Every row comes from one small tree of marks. The marks that hang from a mark follow it in brackets, in the order of their numbers. Every link used is in the known rows. Which tree was each row made from?
Known rows:
q991(q8 q443(q609)): 0.893,0.318,-0.130,1.416,0.520,0.631,0.391,1.773,-0.285,-0.462,-1.654,0.176,-1.514,0.618,-0.306,-1.524,-1.987,-2.483,0.747,1.026,0.399,-0.785,-0.917,1.670,-1.690
q8(q991(q443(q609(q371)))): -1.416,-1.421,1.731,1.534,0.603,4.272,-0.347,-1.517,-1.281,0.593,-2.434,-0.317,0.128,-2.980,-0.793,-0.522,-0.496,-2.224,0.649,-0.148,0.690,-1.264,-2.081,1.132,-0.170
q416(q609(q331 q443(q991(q8)))): -4.545,-1.259,2.409,1.867,0.306,2.096,1.128,2.041,-0.857,-0.925,2.985,1.428,-0.390,-0.825,0.947,2.110,-0.574,-2.046,-1.937,-1.020,2.911,-6.445,-1.122,0.208,-3.919
q416(q609(q371(q991))): -1.846,-1.994,1.265,1.962,-0.474,0.511,-0.473,-1.422,-0.783,-0.167,1.472,0.563,0.618,2.606,-0.927,2.988,0.428,-1.156,-1.987,-0.624,0.023,4.988,0.337,-1.575,-1.811
q443(q609(q371) q991): -1.904,-2.145,3.279,1.430,0.481,4.669,-1.084,-0.466,-0.824,0.814,-0.655,0.735,0.865,-2.142,-0.208,0.711,0.075,-1.013,-1.040,-0.862,2.738,1.916,-0.906,-1.577,-2.273
q331(q609 q991): -0.178,0.141,1.379,1.815,-0.774,1.112,-2.084,0.343,0.734,0.113,-1.052,-5.328,0.056,-1.816,0.294,-1.050,-0.271,-2.004,-0.052,-0.334,-0.311,4.854,-1.409,2.030,-0.677
q8(q991(q443(q609(q416)))): 0.480,-2.540,1.254,1.615,-0.504,3.688,1.012,-0.283,-0.559,0.556,-2.295,-0.914,0.016,-0.683,-0.343,-2.209,-0.048,-0.831,1.078,-0.808,2.010,-2.455,-1.884,1.786,-0.351
q371(q609(q416)): 0.636,-1.420,-0.153,0.885,-1.143,0.383,-0.287,-0.394,0.253,0.124,0.277,0.784,0.511,4.590,0.707,0.488,0.758,0.730,1.041,-0.872,-3.817,-0.958,0.151,-0.255,0.701
q331(q609): -0.050,-0.143,0.595,0.566,0.283,0.492,-1.438,0.292,0.829,0.287,-1.875,-3.545,-0.164,0.233,0.095,0.587,-0.017,-1.318,0.223,-0.592,-0.134,-0.871,-0.856,0.468,-0.255
q416(q609): -0.507,-0.176,0.113,0.280,0.366,-0.817,0.867,0.200,0.561,-0.464,1.531,-0.690,0.051,1.566,0.411,1.616,-0.038,-1.026,-2.070,-0.879,0.993,0.014,-0.464,-0.100,-1.315
q991(q8 q371): 2.275,-0.733,-0.788,0.454,1.277,-1.280,-0.993,0.319,-0.774,-0.111,2.394,0.385,-2.287,-0.133,-0.605,-1.967,-1.354,0.218,-1.199,1.074,-1.891,-0.857,-0.369,0.820,-2.821
q609(q331(q991) q371 q443): -5.928,0.578,0.855,0.916,-1.539,4.030,-0.887,0.577,-1.700,0.015,-0.777,0.308,1.415,-3.178,0.284,1.068,-0.663,-0.733,-0.410,0.713,2.136,0.904,-0.775,1.175,0.464
q965(q8(q991(q371))): 0.462,-1.783,0.906,0.671,0.893,-1.347,-0.388,-3.418,-1.690,0.659,1.215,1.811,-1.291,-3.476,-0.847,-1.740,-0.572,0.258,0.760,-1.135,0.605,-2.401,0.222,1.791,-2.041
q609(q371(q991(q8)) q416 q443): -2.655,-3.378,-0.412,1.527,-2.833,1.557,-0.673,0.520,-2.722,-0.352,-0.892,2.144,0.445,0.919,-0.810,0.540,0.162,0.479,2.053,1.174,-1.789,1.663,-0.453,0.261,-2.285
q609(q331(q991(q8)) q371 q443): -5.175,0.119,0.175,1.348,-1.448,2.839,-1.379,1.240,-2.085,-0.534,-0.294,0.893,0.369,-2.370,0.179,-0.012,-1.760,-1.110,-0.364,1.158,0.705,-0.627,-1.327,2.184,-1.494
q416(q609(q331 q371(q991(q443)))): -3.189,-0.757,1.473,2.519,-0.127,1.837,0.613,-0.653,-1.225,-0.271,0.011,2.164,-0.107,4.084,-1.251,2.128,0.032,-2.142,-3.039,-0.138,1.552,-2.016,1.091,-0.876,0.516
q8(q991(q443)): 0.175,-0.904,1.102,1.192,0.253,1.326,0.857,-1.240,-0.885,-0.226,-0.506,-0.593,-0.766,-3.172,-0.447,-1.765,0.470,-1.605,1.214,-0.004,-2.055,-3.778,-1.423,1.929,0.921
q965(q8(q991(q371(q609(q443))))): -2.204,-1.028,1.369,1.579,0.359,-0.331,-0.263,-2.858,-2.001,0.228,2.216,2.170,-0.609,-4.037,0.423,1.551,0.202,-1.066,4.109,-1.245,-3.673,-2.113,-0.115,1.805,-2.028
q371(q991(q8)): 0.757,-1.716,0.638,2.348,-0.369,-1.022,-0.790,0.126,-0.915,-0.448,1.390,0.863,-0.972,1.509,-1.143,-0.095,-0.593,-0.706,0.417,0.288,-1.696,4.171,0.630,0.083,-2.978
q609(q331 q416 q443): -3.997,-0.669,-0.371,-0.200,-1.665,2.781,1.004,1.697,-0.794,0.243,-1.325,1.445,1.002,1.220,0.559,0.836,0.147,1.414,0.278,-0.178,3.664,-6.230,0.071,0.380,0.706
q609(q331 q371 q416 q443(q991)): -5.516,-2.972,2.077,0.524,-1.737,5.647,0.081,0.561,-2.201,0.520,-1.174,2.865,1.475,-1.051,0.293,0.771,1.085,1.162,-0.814,-0.457,3.180,-7.176,-0.461,-0.814,0.397
q991(q371): 1.487,-0.265,-0.088,0.072,1.153,-0.022,-0.515,-0.350,-0.438,0.463,1.871,-0.065,-1.272,-1.010,-0.457,-0.979,-0.070,0.616,-1.279,0.593,-0.552,0.255,0.061,-0.208,-0.749
q331(q609(q371 q416)): -0.676,-2.433,-0.286,-0.028,-1.395,2.053,-2.151,-0.416,-0.292,0.735,-3.949,-2.369,0.762,2.495,-0.195,-0.233,0.305,0.581,-0.462,-0.363,-0.235,-3.132,-1.224,0.303,0.773
q331(q991): 0.002,0.250,0.788,1.167,-1.042,0.661,-0.621,0.013,-0.127,-0.224,0.805,-1.788,0.202,-1.954,0.173,-1.649,-0.203,-0.787,-0.372,0.262,-0.179,5.792,-0.648,1.521,-0.513
q8(q991(q371(q609) q443)): 1.617,-0.878,1.508,2.475,1.699,1.203,-0.185,-2.172,-0.964,0.143,2.646,-0.401,-1.903,-1.676,-0.180,-0.970,0.763,-1.880,1.278,-0.146,-6.818,-2.569,-1.061,1.214,0.474

Write each row's tree:
2.697,0.104,-1.058,0.818,1.080,-1.349,0.089,0.669,-1.257,-0.583,1.074,0.765,-3.163,-0.506,-0.829,-3.525,-1.281,-1.052,-0.449,2.190,-3.461,-3.573,-0.489,1.700,-0.901
q991(q8 q371 q443)
2.287,-0.488,-0.201,1.595,1.593,-1.308,-1.500,-0.297,-0.342,-0.210,3.549,0.659,-2.131,2.051,0.119,-0.137,-0.905,-0.579,0.152,0.411,-6.263,-0.168,-0.173,0.332,-2.635
q991(q8 q371(q609))
-0.437,-0.810,0.768,0.825,-0.521,-1.286,1.164,-2.550,-1.701,-0.296,-1.864,2.509,-0.876,-2.755,-0.572,-2.193,-0.263,-1.603,2.488,-0.584,-0.459,-5.628,0.129,2.849,0.635
q965(q8(q991(q443)))
-3.623,-2.311,2.220,1.580,-0.561,2.983,-2.078,0.881,-1.729,-0.307,-1.437,-1.750,-0.182,-4.070,0.394,0.902,0.068,-2.386,1.450,0.191,-2.130,-3.649,-2.636,0.834,-2.876
q331(q609(q371 q443(q991(q8))))
-1.071,-1.552,1.688,3.001,-0.877,3.824,0.834,1.147,-0.365,0.760,-2.238,1.583,0.095,4.810,-1.183,-0.438,-0.279,-0.595,-0.590,-0.449,5.159,-0.263,1.580,-0.417,0.074
q371(q991(q443(q609(q331 q416))))
-3.525,-1.413,2.437,2.558,0.427,4.502,-1.448,-0.374,-0.708,1.213,-1.099,1.702,1.112,2.739,-1.410,2.887,-0.881,-0.608,-1.681,-0.941,5.380,3.590,1.418,-2.032,-1.804
q443(q609(q331 q371(q991)))
2.160,-0.505,0.562,2.316,0.513,-0.197,-2.998,0.551,-0.138,0.011,1.253,-4.900,-2.190,-1.840,-0.270,-2.974,-1.569,-1.842,-1.245,0.682,-2.253,3.884,-1.827,2.791,-3.325
q331(q609 q991(q8 q371))
-3.756,-1.945,0.469,2.091,-1.127,0.478,-0.213,0.391,-2.010,-1.044,1.560,1.011,0.138,0.364,-0.488,3.444,-0.299,-2.116,0.296,0.546,-1.434,3.363,-0.827,-0.035,-3.935
q416(q609(q371(q991(q8)) q443))
-2.099,-0.913,-0.291,0.614,-1.940,1.426,0.461,0.769,-0.503,-0.182,0.048,0.661,1.014,1.656,1.334,2.057,1.142,0.169,3.467,-0.261,-3.806,-1.205,-0.474,0.254,0.439
q371(q609(q416 q443))
0.922,-0.862,1.211,3.390,0.108,0.907,0.121,1.275,-0.722,-0.350,-0.588,0.561,-1.414,1.527,-1.261,-0.801,-1.225,-2.894,1.220,0.827,0.152,4.579,0.323,0.659,-2.877
q371(q991(q8 q443(q609)))
-1.228,0.168,0.385,0.625,0.237,2.900,-0.069,0.052,-0.877,0.299,-3.082,0.794,0.073,-0.073,-0.571,0.017,-0.858,-1.908,0.172,1.030,1.095,0.053,-0.773,0.140,0.541
q991(q443(q609(q371)))
1.176,-0.606,0.963,3.921,-0.336,-1.092,-0.262,-0.149,-0.820,-1.094,1.401,1.687,-1.655,3.556,-0.611,0.154,-0.088,-2.808,2.607,0.707,-7.662,2.165,0.874,0.640,-0.920
q371(q609 q991(q8 q443))
3.091,-1.475,-0.874,1.232,0.300,1.196,0.262,1.595,-0.836,0.223,-0.641,0.492,-2.377,1.949,-0.746,-3.799,-1.725,-0.406,-0.691,1.416,0.600,-1.873,-0.974,1.590,-2.158
q991(q8 q371 q443(q609(q416)))
-1.334,0.534,1.139,1.614,-0.384,2.131,-1.871,1.093,-0.480,0.209,0.467,-5.455,-0.662,-5.796,0.395,-0.395,0.017,-2.018,0.874,0.902,-0.635,5.063,-1.996,2.228,-1.628
q331(q609(q443) q991(q371))
-2.603,-1.325,2.193,1.793,1.146,2.788,-0.195,1.529,-1.874,-0.009,3.262,1.885,-1.696,-3.544,0.106,-0.388,-0.540,-0.396,-1.250,0.316,1.334,-6.012,-0.517,0.237,-3.365
q609(q331 q443(q991(q8 q371)))
-1.432,-1.230,1.652,1.938,1.046,2.182,-0.490,-1.479,-1.276,0.292,3.441,-0.859,-0.514,-4.422,0.590,2.031,1.015,-1.153,2.850,-0.685,-5.343,-0.373,-1.630,0.836,-1.618
q8(q991(q371(q609(q443))))
0.980,-1.003,0.650,1.003,0.704,-1.381,0.603,-2.952,-2.144,0.197,0.137,2.309,-2.143,-3.644,-1.052,-3.160,-0.424,-1.050,1.258,-0.058,-0.949,-5.026,0.106,2.702,-0.246
q965(q8(q991(q371 q443)))
0.633,-0.973,1.485,1.532,1.333,0.531,0.544,-2.238,-1.632,0.738,-0.663,1.687,-1.745,-3.611,-1.015,-2.310,-1.277,-1.829,1.343,-0.579,2.576,-2.224,-0.109,2.358,-1.884
q965(q8(q991(q371 q443(q609))))
0.098,-3.256,2.819,1.501,-0.564,4.009,0.251,0.707,-0.045,0.836,-0.500,0.128,0.710,0.244,0.219,-0.965,0.667,0.302,-0.789,-1.442,4.144,0.694,-0.650,-0.938,-2.404
q443(q609(q416) q991)
0.872,0.698,-0.071,2.310,1.894,0.013,-0.488,0.386,-0.628,-0.290,2.222,2.409,-2.887,3.740,-0.185,-1.031,-1.379,-1.539,-0.829,0.899,-4.780,-7.066,0.548,0.938,0.000
q991(q8 q371(q609(q331)) q443)
0.455,-0.654,0.271,1.132,0.671,3.614,0.638,1.293,-0.319,1.186,-1.234,1.067,-1.224,2.993,-0.665,-2.117,-1.035,0.340,-2.345,0.418,5.224,-4.997,0.377,0.287,0.392
q991(q371 q443(q609(q331 q416)))
-3.091,0.993,0.799,1.385,1.132,2.174,-0.388,0.565,-0.612,0.429,2.638,1.340,-0.493,0.297,0.736,3.048,0.066,-0.420,0.661,-0.077,-1.715,-3.407,0.507,-0.468,-0.205
q991(q371(q609(q331 q443)))
-1.965,1.377,1.111,2.058,-0.350,1.179,1.189,0.962,0.185,-0.814,1.055,-0.763,-0.439,1.247,0.292,-0.738,-0.915,-2.784,-3.402,-0.008,2.418,-0.902,-0.305,2.004,0.711
q416(q609(q331(q991(q443))))
-4.500,-1.819,2.961,1.073,-0.674,4.306,-1.573,0.252,-1.302,0.284,-1.911,-2.081,0.803,-5.008,0.491,1.904,1.239,-1.980,1.539,-0.279,-0.639,-2.309,-2.032,-0.199,-0.914
q331(q609(q371 q443(q991)))
-3.480,-1.856,-0.376,-0.285,-2.192,3.020,-1.390,0.634,-1.067,0.480,-4.113,-2.259,1.265,-0.393,0.384,1.319,0.754,-0.105,1.744,0.279,-0.320,-3.481,-1.906,0.734,0.571
q331(q609(q371 q416 q443))
0.218,-2.096,2.793,2.250,0.893,2.301,-0.571,1.193,-0.246,0.105,1.002,0.250,-0.681,-1.360,0.070,-0.780,-1.154,-1.649,-0.373,-0.833,2.068,1.109,-1.065,-0.140,-4.750
q443(q609 q991(q8))
-0.135,-1.677,0.768,2.909,-0.622,0.582,-2.092,-0.223,-1.361,-0.451,-2.759,-1.187,-1.475,1.682,-1.532,-0.508,-0.604,-3.075,1.073,1.175,-4.072,0.185,-0.540,1.140,-0.859
q331(q609(q371(q991(q8 q443))))
-4.780,-1.837,2.497,0.858,-0.619,3.048,0.621,0.015,-1.541,-0.527,1.516,0.659,0.993,-3.451,0.766,2.927,1.106,-1.725,-0.886,-0.502,0.385,-1.285,-1.678,-0.900,-2.068
q416(q609(q371 q443(q991)))
-0.476,0.342,0.426,2.690,-0.185,0.448,-1.422,0.844,-1.285,-0.793,4.076,-1.055,-1.419,-2.809,0.859,-0.224,-0.879,-1.936,2.102,1.231,-6.475,5.240,-1.523,2.202,-3.209
q331(q991(q8 q371(q609(q443))))
-0.209,-1.278,0.248,1.388,-2.601,2.588,-1.672,0.003,-0.789,0.062,-4.242,-3.441,0.091,0.277,-0.292,-3.237,0.057,-1.649,-0.133,1.035,-1.849,0.223,-2.008,2.694,2.125
q331(q609(q371 q416) q991(q443))
1.338,-1.146,1.820,1.984,1.951,3.059,0.202,-0.846,-0.802,0.829,0.521,-1.360,-1.612,-3.914,-0.854,-1.792,-0.525,-1.926,0.103,-0.036,0.883,-0.279,-1.656,1.331,-1.620
q8(q991(q371 q443(q609)))
2.305,-2.542,0.863,2.159,0.352,1.775,0.099,-1.987,-1.095,0.395,1.686,0.018,-1.552,0.525,-0.167,-2.289,1.173,-0.385,1.108,-0.326,-6.199,-4.273,-1.201,1.489,0.778
q8(q991(q371(q609(q416)) q443))
-0.377,0.122,-0.400,1.499,0.848,-0.251,-0.771,0.782,-1.132,-0.507,3.379,0.723,-1.664,-0.908,0.655,1.469,-0.640,-1.074,2.431,0.979,-6.381,-0.279,-0.763,0.863,-2.598
q991(q8 q371(q609(q443)))
-0.637,-2.371,0.413,2.001,-0.643,0.100,-1.755,-0.940,-1.810,-0.261,0.289,1.738,-0.408,1.631,-1.450,0.354,-0.678,-0.531,0.098,0.666,-2.570,3.577,0.394,-0.359,-2.538
q609(q371(q991(q8)))
-0.744,-0.729,1.598,1.507,0.211,0.728,0.995,-1.747,-1.145,0.276,-2.620,1.835,-0.480,-2.535,-0.581,-1.396,-1.267,-2.415,2.787,-1.068,2.892,-2.535,-0.241,2.592,-1.044
q965(q8(q991(q443(q609))))
-4.533,-1.364,1.173,1.677,-1.207,1.575,0.216,-0.283,-1.651,-0.495,1.040,0.583,1.102,-0.511,-0.354,4.459,0.813,-1.736,0.365,-0.037,-0.062,4.658,-0.185,-1.012,-1.977
q416(q609(q371(q991) q443))
1.581,-1.184,0.954,1.360,1.364,1.312,0.349,-1.594,-1.373,0.252,1.363,-0.655,-2.026,-4.131,-0.877,-2.784,0.307,-1.094,-0.122,0.473,-2.366,-3.405,-1.350,1.702,0.125
q8(q991(q371 q443))
-3.826,0.765,0.303,1.618,-1.218,1.847,-0.417,2.243,-1.108,-0.748,0.781,-0.127,-0.110,-2.495,0.555,-0.517,-1.795,-1.259,0.256,0.765,1.461,-0.250,-0.931,2.635,-1.964
q609(q331(q991(q8)) q443)
1.940,0.714,1.051,2.153,0.218,1.009,-1.536,0.326,-0.138,0.092,-0.383,-4.837,-2.065,-2.964,-0.367,-3.457,-0.325,-2.805,-0.627,1.393,-2.420,2.721,-1.507,2.698,0.364
q331(q609 q991(q371 q443))
-0.227,-1.916,3.311,2.630,2.540,3.683,-1.076,1.171,-0.564,0.907,2.760,1.164,-1.815,-0.524,-0.429,-1.011,-1.667,-0.623,-3.172,-0.875,4.870,-2.908,-0.162,-0.593,-4.899
q443(q609(q331) q991(q8 q371))
-0.796,-2.146,0.444,1.158,-2.435,2.637,-2.758,-0.384,-0.438,0.535,-3.118,-3.943,0.984,0.651,-0.071,-1.854,0.153,-0.242,-0.840,-0.106,-0.472,2.664,-1.883,1.712,0.268
q331(q609(q371 q416) q991)
